In the rows, zero is written as 128.
Known rows, with every step that occurs
nabu, gopig, napeg, sile: [167  90 141 141  78  90 164 122  84  50 137 203 101 188  63  95 110 160
 106 166 148]
rurimad, gopig: [156  63  96 118 104 115 140 146 108 138 100 104 130 116 135 108 129 158
 127 130 142]
sile, tufuti: [136 117 129 142 143 168  99 147 164 162 115 117  95 100 138 117 125 121
 146 113 141]
nabu, gopig, tufuti, tepas, rurimad: [101 148 101  92 171 132 122  46 123 110 152 156 157 167 139 159 163 169
 101 171 127]
sile, napeg, gopig, nabu: [139  87 140 176  74 101 156 158 111 149  97  73  96 102  92 151 102  90
 118 113 133]
napeg, sile, tufuti: [143 124 135 174 133 157 137 160 152 132 110 143 112 134 135  83 107 104
 163  96 145]
tepas, rurimad, gopig, napeg: [147  93  80  85  99  44 145 113  81  91 136 128 134 141 141 124 140 167
 113 148 153]
sile, napeg, gopig: [145 101 143 157  95 143 159 146 135 124  96  91 108 121  79 136 123  82
 147 130 133]
sile, tufuti, tepas: [112 153 138 132 194 179  70 140 187 168 126 116 117 111 148 125 141 124
 143 115 129]
nabu, gopig, tufuti, sile, napeg: [141 128 161 115  71 185 147 124 136 116 112 157 110 129  52 159 130  86
 105 145 107]
tepas, tufuti, sile, napeg, gopig, nabu: [147 149 204 171  48 133 142 162  97 131 134 121  95 100  84 132  83  42
 142 104  86]
tufuti, sile: [141 147 159 127  88 180 105 160 137 132  89 120 123 103  94 109 107 113
 124 120  83]
nabu, gopig, tufuti, sile: [133 122 153 105  71 182 146 111 100 113 122 171 139 136  86 146 136 129
  87 167 113]
rurimad, gopig, tufuti: [146  59  90  94  95 132 174 135  91 160 117 118 160 101 165 120 139 168
 108 154 147]
tepas, tufuti, gopig, nabu: [128  88 196 173 110 135 125 134 109 146 136 119  84  86 115 124 113 135
 130  80  97]
tepas, tufuti, sile: [157 167 193 135  86 184  92 145 128 123 138 162 109 103 107  92  93 107
 158 123  70]
rurimad, gopig, napeg, sile, tufuti, tepas: [144 114 104 117 149  94 150 172 124 110 149 159 147 164 141  97 143 132
 140 122 164]
tepas, rurimad, gopig, nabu: [133  81  71 131  86  42 150 130  86 148 113  75 126 119 176 133 115 157
 106 110 152]
gopig, nabu: [137  94 128 153  98 111 111 148 114 173  97  95  97  79 128 120  87 153
  98 116 120]

Rows
[112  69 164 166 112 129 138 156 121 154  85  82  97  83  96 144 131 139
 106  79 115] => tufuti, gopig, nabu
[123  80 139 160  83  98 153 150  76 148 103  90 122 105 132 140 106 131
  99 133 138] => napeg, gopig, nabu
[154 159 208 153  62 177 141 152 120 105 139 145 109 122  71 122 105  36
 176 117  82] => tepas, tufuti, sile, napeg, gopig
[106 140  77 112 185 111 107 114 166 137 138 104 150 147 193 143 163 128
 152 108 159] => sile, tufuti, tepas, rurimad, gopig
[ 94 187 111 126 207 146  73 105 189 150 141 109 128 133 171 131 146 124
 151 108 133] => sile, tufuti, tepas, rurimad
[109 194 110 158 192 135 117 127 177 118 137 133 142 168 166 104 127 111
 172  89 133] => napeg, sile, tufuti, tepas, rurimad
[163 169 197 143  79 186  99 154 158 129 129 141  84  94  69 104  84  62
 170 101  65] => tepas, tufuti, sile, napeg
[117 189 121 127 179  99 116 129 149  88 162 165 136 167 146 102 128 129
 151 115 139] => gopig, napeg, sile, tufuti, tepas, rurimad
[117 168 123 133 171  84 131  92 137  59 177 206 127 220 117 126 145 130
 129 141 166] => nabu, gopig, napeg, sile, tufuti, tepas, rurimad
[111 138 124  99 165 172 108 115 141 159 126 126 158  98 147 125 138 165
 111 154 109] => gopig, tufuti, tepas
[113 140  84  82 170  71 108 124 135 120 163 128 145 144 172 148 166 147
 126 128 163] => sile, tufuti, tepas, rurimad, gopig, napeg
[133 136 144 132 161 114 129 127 138  79 160 203 110 197  94 119 138 131
 124 142 163] => nabu, gopig, napeg, sile, tufuti, tepas
[118 117 124 105 155 161 122  79 124 128 139 161 145 148 116 151 148 170
  93 175 128] => nabu, gopig, tufuti, tepas
[ 96 126  75 126 164  67 106 134 136 168 134  84 136 124 210 159 146 128
 124  89 166] => sile, tufuti, tepas, rurimad, gopig, nabu
[124 131  82  74 146  55 119 111 106 100 149 123 158 149 145 131 153 172
 116 147 142] => tufuti, tepas, rurimad, gopig, napeg
[100 166 116 115 153 132 159  93 133 121 144 102 171 137 139 164 152  99
 134 142 122] => sile, napeg, gopig, tufuti, tepas, rurimad
[106 174 108 117 183 131  86  97 162 126 125 103 141 134 143 126 130 153
 134 127 108] => tufuti, tepas, rurimad
[ 93 171 102  96 179 142 113  80 138 142 141 121 173 117 173 131 139 164
 117 149 104] => gopig, tufuti, tepas, rurimad
[120  92  92  86 142 133 143 126 115 162 127 114 180 108 168 130 155 168
 112 150 134] => rurimad, gopig, tufuti, tepas
[133  96 139 128  90 153 185 134 109 135 117 109 143 104 107 148 136  96
 126 143 133] => sile, napeg, gopig, tufuti
